Each row was made from one walk, in order. Every step used is in the known rows, and no mark comes twice. Write each row's walk.
Known rows
fopi > sulemez > gusad > kupa > lamu: [ 18 -21  -1  10   1  14  -4 -32 -29  23  36   9  17   4   6  -1  39 -48]
kupa > lamu: [-15   7  24  19  -2   4  14  -5  -8  -2  34  -8  -1  23   5  13  38   0]
kupa > lamu > bovope > gusad > sulemez: [-10  11  -7  56  49  55  10 -13  -3   0  48 -18  22  10 -16  10  35 -24]
lamu > sulemez > gusad > fopi: [-21 -12 -21   3 -18   6   5 -66 -43   8  11  20   1   3 -35 -11  22 -59]
fopi > sulemez: [-17 -17  13  12   9 -18  -6   2 -20 -10  29  -4  22   4   4  -6   8 -35]
fopi > sulemez > lamu: [ 15 -17  35  22 -10 -16  -7  -7 -21 -12  35 -13  16 -10  12   2  27 -21]
kupa > lamu > sulemez > gusad > bovope: [  2 -23  14  20  -5  11  -8 -21 -17  16  15   1  18   0 -27  30   2 -45]
gusad > sulemez: [ 15   0  -1  16  15  13   1 -20  12  -5  10 -16  29  21 -18   0  21 -17]
sulemez > gusad > bovope: [ 20  -8   1   5  -3  10 -19 -36 -11  21  -7  -4   8  12 -27  16  -8 -13]
fopi > sulemez > lamu > bovope > gusad: [-18   1   9  48  33  32  -5  -9 -35  -3  47 -16   4 -20   5   2  24 -30]
lamu > bovope > gusad > fopi > sulemez: [-44 -12 -17  37  31  24   9 -31 -49 -12  51  -4  15 -13 -13 -13  18 -55]
fopi > sulemez > lamu > bovope: [  3 -19  25  25  19   2  -3  12 -23 -16  41 -29   4 -22 -12   2  10 -29]
lamu > sulemez: [-46 -12   7   6   2   2   3  -4 -14  -6   4  -1  15   1 -12   7  13 -49]
fopi > gusad > sulemez > lamu: [ 70   6  10  10  16  12  -9 -27 -11   7  25  -9  23   3  10   3  28  -8]
bovope > gusad: [-38  24  -8  28  16  32  -3 -32 -21  10  14   1   2  17  13   2  32 -10]
gusad > fopi > sulemez: [-22 -20   2  13  -1 -14   9 -32 -38 -19  37  -1  22   1  -8 -15  20 -45]
kupa > lamu > bovope: [-23   2  15  23  27  19  17  15  -9  -7  40 -24 -13   7 -16  12  21 -12]
bovope > gusad > sulemez: [ -4  14 -15  40  28  41  -3 -36   0   4  18  -5  30  20  -5   1  33 -18]
sulemez > lamu > bovope > gusad: [-19  18   5  42  27  48  -1 -22 -26   3  32 -20 -11 -10   1   7  31 -10]

Which walk is each row?
[ -7 -15  -7  34  36  57  -8 -30 -43   6  32 -20  20 -29  10  -6  35 -53]	fopi > sulemez > lamu > bovope > gusad > kupa
[ -9   2 -12  27  29  73  -4 -40 -35  13  16 -22   4 -16   4  -1  41 -33]	sulemez > lamu > bovope > gusad > kupa
[-38  -8 -12  35  11  12   6 -45 -47 -10  45   7  22  -1   5 -14  30 -47]	bovope > gusad > fopi > sulemez
[-46  19 -15  32  43  46  -1 -14 -23   7  23 -13  -7   3  -4   2  19 -18]	lamu > bovope > gusad
[ 21   3  -4 -10  24  32   2 -25 -32  22  28   1   9  10  26   5  41 -27]	fopi > gusad > kupa > lamu
[ 43   9 -14  -2  38  13  -8 -22  -8  12  16  -1  28  18   2  -5  12 -21]	fopi > gusad > sulemez
[-20 -10  -9  14 -22   7  14 -57 -39   8  33  21   1   5 -30   0  37 -54]	kupa > lamu > sulemez > gusad > fopi
[-11  10 -20  44  52  52   0 -22  -4   3  26 -20  22   7 -22   0  21 -28]	lamu > bovope > gusad > sulemez
[-33 -21   8  10   5  28  11 -12 -23   0  20  -2  25  -4  -2  13  42 -64]	gusad > kupa > lamu > sulemez
[-44  17 -19  28   5  36  11 -66 -42  -1  23   4   1  14  -4 -10  42 -20]	bovope > gusad > fopi
[  0   4 -20   0 -18   6   3 -73 -36  11  11  16 -11  17 -26 -15  26 -24]	sulemez > gusad > fopi
[ 41  -1  24  27  -4  12  -2 -26   4  -9  21 -22  23   6  -9   7  36  -5]	gusad > sulemez > lamu
[-43 -11  22  21   0   5  15   4 -14  -7  30   0  13   4  -6  18  33 -45]	kupa > lamu > sulemez
[ 26  -1   4  -8  30  11 -17 -15 -24  16   3 -11  16   7   5  18 -14 -12]	fopi > gusad > bovope
[  5  -5  -9   9  26  42   5 -20 -23  20  27 -10  -9   0 -20   2  27 -36]	sulemez > gusad > kupa > lamu > bovope
